In the rows, 128 means zero.
Known rows, with every way that one mark hangs from another
[z_837 z_136 z_623 z_724]: [151 129 144 124 108 207 140 159 127 148 150  93  56  96 128 151 149  85
 158 165 160 102 176 114 172  73]
[z_611 [z_34 [z_623 [z_116 [z_136 z_155]]] [z_724 z_837]]]: [ 90  87 129 105 156 107 127 145 124 137 102 151 186 133 107 126 104 154
 101 106  67 149  89 114 123 157]
[z_448 z_34]: [140 195  70 161 110  92 129 117 145 132 134 129 126 100 174 121 153  85
 151 133 136 121 152 143  76 158]
[z_724 z_34 [z_837 [z_136 z_116 z_155] z_623]]: [121 104 167  79  94 151 147 114  42 120 146  73  83 153  83  97 122 199
 130 103 170 108 120  54 169 146]
[z_136 z_116 z_155]: [154 175 128 124 123  88 168  77 108 150 157 130  77 155 169  89 138 113
 147 138 180  69 119  44 111 160]
[z_611 z_34 z_155 z_521]: [125 177  59 126  50 111 142 136 117 122 194 221 134 127 163 140 182 123
 131  82 173 106 113 115 115  97]
[z_155 [z_136 [z_116 [z_724 z_34]]]]: [149 156 166 175 141  89  72 119 140 139  99 168  72 135  96 160 148 149
 121 167 177 144 171 105 119 116]
[z_724 [z_34 [z_623 z_116]] [z_837 z_136]]: [117  82 157 118 141 142 141  95  91 144 130  99 168  88  99 112  90 172
 101 102 129 161 187 162 134 130]
[z_34 [z_623 z_116] [z_724 [z_837 z_136]]]: [127  74 143 126 160 181 171 126 148 156 130  96 170 102 129 116  93 129
 111 140  97 140 160 178 148 104]
[z_448 [z_34 [z_724 [z_837 z_623]]]]: [113 132  73 132 102 149 136 159 149  95 123  96 126 117 132 127 144 127
 166 148  68 141 114 195  96 153]
[z_630 [z_34 z_623 [z_724 [z_837 [z_136 z_116]]]]]: [110 101 144 155 109 150 149 143 112 124 113 106 143 118 116 138  89 128
 104 115  94 129 153 155 152 117]
[z_448 [z_34 [z_724 [z_837 [z_136 z_116]]]]]: [131 122 101 164 123 152 140 147 153 129 120  94 130 116 130 117 133 164
 123 147 110 127 137 130 134 123]
[z_34 z_623 [z_724 [z_837 z_136]]]: [142  90 116 120 127 169 151 167 144 131 145  95 147 118 140 137 113  95
 106 143  98 129 169 182 145  88]
[z_136 [z_116 [z_724 z_34 [z_837 z_623]]] z_155]: [122 118 160 113 101 112 107 100  94  71 126  97  59 178  77 111 149 183
 154 133 139 130 100  99 116 157]
[z_611 [z_34 [z_623 z_116]] z_155]: [ 90 170 131 113 134 109 159  66 114 135 147 189 161 117 126 103  98 136
 121  80 149 126  93 147  98 140]
[z_623 [z_116 z_136 z_724]]: [157 134 129 167 177 109  91 116 183 160 122 142 123 110 138 143 162 102
 141 164 157 121 171 129 130 108]
[z_448 [z_34 [z_623 [z_116 [z_136 z_155] [z_724 z_837]]]]]: [113 126 136 119 173 106  67 121 129  98  91  84 145 137 115 125 117 122
 135 113 110 167  77 148 121 164]
[z_611 [z_34 [z_724 z_837]] z_155 z_521]: [109 115  38 132  54 132 150 178 152 106 186 212 145 148 143 143 186 162
 116  94  99 132 101 157 121  78]
[z_448 [z_34 [z_623 z_116] [z_724 [z_837 [z_136 z_155]]]]]: [ 95 110 142  99 153 164 158 134 120 127  90  74 175 123 135  99  83 127
 108  98  79 160  85 134 141 147]
[z_136 [z_116 [z_724 z_837]] z_155]: [148 124 122 142 132  97 127  94 141 115 156 105  56 182 133  99 170 144
 146 151 157 108 113  95 116 135]
[z_116 z_136 z_724]: [175 151 101 164 142  96  69 159 176 136 136 140 101 126 151 164 183  70
 138 167 160 113 176 131 125  94]
[z_837 [z_623 z_116]]: [132 148 134 118 139 149 171  71 122 162 148 119 117  94 147 100 123 114
 181 148 160  96 146 139 114 158]
[z_116 z_136]: [168 153  85 144 133  90 111 146 139 167 159 138 119 111 167 144 161  89
 136 149 165  89 184 111 125 118]

Rows
[141 113 157 135 148 159  85 121 128 137 147 102  47 146  88 146 154 155
 167 186 187 129 128 155 155 122] | [z_155 [z_136 [z_116 [z_724 [z_837 z_623]]]]]
[142 154 210 114 117 121 101 111  95  87  93 110  96 152  98 133 102 110
 102 119 167 128 125  65 141 122] | [z_837 [z_136 [z_116 [z_724 [z_34 z_623]]] z_155]]
[126 139 170  95 152  77 115 103  80 136  96 137 160 125 119 122  85 130
 108  95 131 129 128  77 121 169] | [z_724 [z_34 [z_623 [z_116 [z_136 z_155]]]]]
[105 119 107 149 152 131 147 107 163 109  98 112 181  98 135 112  91 133
 138 135  51 167 116 214  77 170] | [z_448 [z_34 [z_623 z_116] [z_724 z_837]]]
[136 106 138 109 126  74  53 161 108  77 112 107 117 168  95 152 137 127
 105 110 111 161 129 129 121 128] | [z_116 [z_136 z_155] [z_724 [z_34 z_623] z_837]]
[144 111 128 108 126 137 166 108  88 163 177  80  85 157 142  85 145 160
 122 121 188  88 132  53 167 126] | [z_724 [z_837 [z_136 z_116 z_155]]]
[135 166 146 160 172 107  57 114 163 107  74 119 158  88 125 153 110  83
 144 144 127 156 125 175 105 151] | [z_448 [z_34 [z_623 [z_116 z_136 z_724]]]]
[133 131 154 101 172 116 144 136 136 151  97 136 164 136 152 129  87  85
 118 130  99 111 103  97 135 144] | [z_34 [z_623 [z_116 [z_136 z_155]]] z_724]
[106 155 153 175 139 106 116  83 144 119  89 143 145  99 137 139 106  61
 140 117 113 152 151 185  96 142] | [z_630 [z_34 [z_623 [z_116 z_724]]]]
[116 169 142 118  89 142 120 158 115 125 136 236 138 138 121 177 108 140
 106 117 154 126  67 122 151  99] | [z_611 [z_34 z_623 z_724] [z_155 [z_136 z_116]] z_521]
[106 103 128 137 155 176 146 134 146 130  98  86 188  85 126 118  86 131
 117 125  75 168 130 191 128 135] | [z_448 [z_34 [z_623 z_116] [z_724 [z_837 z_136]]]]
[145 125 143 137 175 125 131 131 166 151 101 148 177  99 144 147  88  92
 124 158  97 117 150 153 124 132] | [z_34 [z_623 [z_116 z_136]] z_724]
[164 157 114 128 138  89  82 159 148 134 132 126  87 165 157 145 180  65
 131 141 162 104 130  76 139 105] | [z_116 [z_136 z_155] z_724]
[106 118 122 116  91 147 119 162 111 117 155 212 138 151 102 166 119 185
 105 111 136 143  65 154 154  97] | [z_611 [z_34 z_623 [z_724 z_837]] [z_155 [z_136 z_116]] z_521]
[135 101 161  98 134 158 167 135 108 126 135  84 116 161 129 107  92 129
 107 132 122 106 106  96 162 122] | [z_34 z_623 [z_724 [z_837 [z_136 z_116 z_155]]]]
[117  85 114 122 142 167 179 110 157 144 143 111 132 116 126 105 129 154
 166 159  87 125 135 180 116 140] | [z_34 [z_724 [z_837 [z_623 z_116]]]]
[ 87 107 136  87 136 199 168 144 108 134 103  61 143 128 120  94 114 151
 142 104  95 141  75 111 162 147] | [z_448 [z_34 [z_724 [z_837 [z_136 z_155] [z_623 z_116]]]]]
[117 166  88 117  55 131 143 165 137  83 151 227 166 130 151 163 131  95
 114  95 108 124  85 159 110  93] | [z_611 [z_34 z_623 z_724] z_155 z_521]
[130 104 144 111 108 112 148 112  68 140 151  97  97 155 106  93 135 198
 101 100 166 112 149  43 153 131] | [z_724 z_34 [z_837 [z_136 z_116 z_155]]]
[121  85 133 132 156  79  80 127 130 126 110 123 120 157  93 123 161 181
 113 110 119 158 139  94 128 128] | [z_623 [z_116 [z_136 z_155] [z_724 z_34 z_837]]]
[139 149  60 161  56 121 143 169 168 124 140 222 162  95 169 166 176  95
 129 138  99 122 157 130  93 109] | [z_611 [z_34 z_724] z_521]
